What can hang from each mark
gote: vetisul zuti
tafed: razuz risu zuti
risu: pomu tafed
peno: ferif
zuti: kazoli pomu tafed
vetisul: gote
razuz: pefes
kazoli: peno
pomu: zuti

Each row was made from one small tree. Brackets hold a mark, then the marks that hang from it, in alphabetical order. Every link used is in the known rows. Write each row's tree.
In the rows, zero is written as 128.
Known rows
[zuti kazoli pomu [tafed razuz risu]]: [145 137 137 158 130 137 115  82 104  97 110 114 106  98 124 178 152 119
 100 143 154 176 128 159 152  93  66]
[zuti kazoli pomu [tafed razuz]]: [145 122 140 158 117 155 118  83 109 145 120 108 123  97 129 178 156 128
 105 146 147 192 112 126 154 110  62]
[tafed [razuz pefes] zuti]: [126 139 115 167  87 117 151  91 121 119 145  83 111 124 127 178 148 109
  88 154 141 104 144 108 147 148 145]
[zuti [kazoli peno] [tafed risu]]: [132 119  96 159 170 131 141  80 108 120  86 116 138 155 132 178 158 120
  37 155 159 171 158 164 168 119  94]
[risu [tafed zuti]]: [128 112 113 156 124 130 134  87 128 183 119 104 119 174 130 192 153 123
 124 172 151 122 168 137 161 191 134]
[tafed [risu pomu] [zuti kazoli]]: [124 137 112 155 165  92 115 100 118 118 115 104 116 193 122 185 154 108
 142 131 156 119 192 173 154 136 127]
[vetisul [gote zuti]]: [127 131 117 157 158 130 117  93 119 188  88 118 152 172 131 198 162 115
  85 160 175 171 143 141 165 117 124]
[risu [pomu zuti] [tafed [razuz pefes]]]: [120 121 111 164  56 155 147  93 118 143  91  90 113  86 133 183 144 117
 112 153 154 127 139 123 148 121 125]
[pomu [zuti kazoli [tafed razuz risu]]]: [132 139 127 162 119 139 109  81 118 100 107 101 100 119 129 179 152 102
  57 143 155 127 132 165 151 121 107]
[vetisul [gote [zuti pomu [tafed razuz]]]]: [145 141 132 157 106 140 117  81 107 178 116 110 140 110 132 199 159 121
  95 152 166 184 113 126 157 109  57]
[tafed risu zuti]: [127 138 109 159 143  95 129  96 124 119 118 103 114 183 124 182 152 109
 121 153 154  95 181 167 159 181 134]
[pomu [zuti [tafed [razuz pefes]]]]: [129 132 125 172  62 156 140  80 125 122 112  83 116  95 129 182 150 115
  60 153 144 123 128 101 149 137 112]
[kazoli [peno ferif]]: [128 104  97 158 168 127 127  92 110 168 106 148 167 143 160 198 157 124
  76 164 161 201 138 140 175 172 107]
[vetisul gote]: [128 114 125 159 172 150 123  91 124 183  75 113 153 142 129 190 163 122
  51 162 160 167 132 144 164 154 129]
[zuti kazoli tafed]: [132 114 131 160 159 150 116  81 122 160  99 106 139 152 127 186 163 129
  89 153 148 185 143 135 160 123 109]
[pomu [zuti kazoli [tafed razuz]]]: [133 126 130 162 106 158 112  82 122 150 118  97 117 118 135 179 156 111
  63 146 148 148 116 132 151 141 105]
[vetisul [gote [zuti kazoli pomu tafed]]]: [145 126 144 156 161 147  95  80 114 179 101 128 142 171 123 207 166 122
  80 150 175 203 152 120 164  80  52]
[razuz pefes]: [123 118 120 168 123 144 145  92 123 127  86 102 134 136 124 178 154 125
  98 159 152 155 153 113 160 117 134]
[risu pomu tafed]: [122 104 106 154 126 144 136  95 117 189  74 104 144 130 133 187 154 137
 165 158 154 173 154 154 161 142 122]
[gote vetisul zuti]: [124 138  92 157 111 107 152  98 112 174  91 122 155 205 131 188 152 131
 130 155 152 156 157 157 166  79 110]
[pomu [zuti [kazoli peno] [tafed risu]]]: [131 119  94 162 145 141 133  82 117 123  88 116 127 168 135 184 156 110
  19 151 167 133 167 159 167 147  84]
[zuti [kazoli [peno ferif]] pomu tafed]: [146  99 124 157 171 144 107  80 104 157 118 158 156 142 152 207 162 132
  70 154 162 235 147 121 175 134  38]
[pomu zuti]: [125 115 112 162 113 149 123  98 131 168  92 111 130 161 133 180 155 115
 108 154 158 120 150 137 163 185 118]

Which tree is each row?
[126 147 116 155 155 106 113  85 110 151  77 104 151 158 125 207 162 118
 122 140 172 168 168 172 160  93  98]
[vetisul [gote [zuti [tafed [risu pomu]]]]]
[141 148 116 157 102 102 128  99 111 102 142 106 100 132 127 176 146 108
 135 145 153 103 148 159 151 168  85]
[tafed razuz risu [zuti pomu]]
[126 133 112 158 136 115 132  90 114 130  80  95 143 135 126 187 158 130
 159 137 151 157 165 172 158 132 102]
[zuti [tafed [risu pomu]]]
[139 119 101 155 169 142 122  94 105 187  92 143 153 180 135 193 161 115
  38 157 188 196 149 126 173  92  53]
[vetisul [gote [zuti [kazoli peno] pomu]]]
[144 139 127 159 102 131 130  85 106 105 108 105 116  86 127 177 151 125
 126 146 151 158 123 157 155 130  63]
[zuti pomu [tafed razuz risu]]
[122 129 110 158 148 126 110 103 121 119  78 113 118 168 126 182 154 106
 126 131 167 127 174 178 157 120 112]
[tafed [risu [pomu [zuti kazoli]]]]
[125 118 118 165  91 156 153  83 114 130  94  97 113  78 130 178 145 125
  77 175 148 158 118 120 153 103 142]
[risu [tafed [razuz pefes]]]
[126 119 113 160  98 143 123  92 127 183  91  92 146 150 133 191 160 128
 147 135 151 138 162 135 158 180  91]
[risu [pomu [zuti tafed]]]
[121 121 110 162  83 146 157  90 109 138  88  90 125  72 131 179 145 129
 131 157 147 166 130 125 149  92 134]
[risu pomu [tafed [razuz pefes]]]
[140 132 129 156 155 109 109  96 118 107 125 124 100 191 118 185 152 109
 123 143 163 121 185 158 159 142  81]
[tafed risu [zuti kazoli pomu]]
[131 143 118 160 119 125 133  81 110 108 104  94 123  91 130 176 152 119
  98 153 146 148 119 168 152 132 115]
[zuti [tafed razuz risu]]
[143 148 109 156  60 118 153  86  99 164 118 112 143 144 133 192 149 138
 143 145 144 175 125 140 159  69  44]
[gote vetisul [zuti pomu [tafed razuz]]]
[142 107 114 156 171 115 108  94 109 157 151 157 140 187 151 205 157 114
  82 152 165 179 171 123 172 175  62]
[tafed [zuti [kazoli [peno ferif]] pomu]]
[132 128 123 158 145 128 107  80 117 168 112 112 139 185 127 195 162 121
 121 151 162 186 156 134 162  84 102]
[gote [zuti kazoli tafed]]
[131 132 127 158 149 135 113  79 120 194  94 107 154 164 129 207 165 122
  79 160 167 179 145 132 164 120 104]
[vetisul [gote [zuti tafed]]]
[146 126 130 159  88 150 132  86 110 155 119 101 132  85 132 178 155 133
 130 150 143 175 112 126 155 149  61]
[zuti pomu [tafed razuz]]
[122 123  79 158 147 126 135 103 111 130  78 119 134 169 136 177 153 105
  76 135 172 131 174 174 164 138  94]
[tafed [risu [pomu [zuti [kazoli peno]]]]]
[139 138 123 166  70 123 145  95 117 117 146  95 105 119 124 178 146 115
 115 149 146 113 148  96 149 147  91]
[tafed [razuz pefes] [zuti pomu]]
[128 127 127 156 187 135 101  90 118 177  91 126 144 187 127 198 163 109
  57 157 177 185 146 144 163  79 124]
[vetisul [gote [zuti kazoli]]]
[123 118 104 154  99 143 143  95 108 176  92  96 136  84 139 178 149 131
 157 156 147 172 116 158 153 133 128]
[risu pomu [tafed razuz]]
[132 129 137 158 176 139  98  76 118 181  97 115 148 177 126 205 167 117
  51 156 170 195 144 133 162  82 105]
[vetisul [gote [zuti kazoli tafed]]]
[129 128 121 159  97 149 116  89 117 160 111  89 128 113 134 182 156 115
 110 129 146 154 126 139 148 131  98]
[risu [pomu [zuti kazoli [tafed razuz]]]]
[122 114 114 158 135 145 111 103 125 169  88 111 135 169 130 181 158 114
 128 134 161 146 162 144 158 140 111]
[risu [pomu [zuti kazoli]]]
[120 132 102 159 121 120 124 106 122 127  75 106 125 155 128 181 152 110
 148 134 165 112 175 177 158 161 112]
[tafed [risu [pomu zuti]]]
[123 141 100 156 136  87 131 102 119 129 111  96 127 178 125 184 153 114
 167 136 154 102 191 174 155 173 126]
[tafed [risu pomu] zuti]
[140 135 136 165  96 130 129  92 116 105 150 103  97 134 120 178 147 109
  89 145 149 130 149  97 148 109  94]
[tafed [razuz pefes] [zuti kazoli pomu]]
[142 133 123 156 115 126 137  84 106 165 103 130 143 202 124 198 156 138
 125 143 154 191 165 138 166  43  40]
[gote vetisul [zuti kazoli pomu tafed]]
[145 110 141 159 143 156 112  84 117 157 102 118 132 148 124 185 161 134
 118 147 153 194 148 123 163 120  57]
[zuti kazoli pomu tafed]
[125 135 104 156 140 112 140  95 110 165  95 129 146 216 128 189 154 125
 105 150 156 173 156 157 165  42 112]
[gote vetisul [zuti kazoli]]
[123 116 114 156 101 159 120  94 116 169  96 103 112 109 136 179 149 112
 110 147 157 151 128 153 151 123 120]
[risu [pomu [zuti kazoli]] [tafed razuz]]
[128 146 111 157 110 117 136  88 106 117  97  86 133  85 132 178 153 124
 148 135 143 157 128 175 150 124 107]
[zuti [tafed razuz [risu pomu]]]
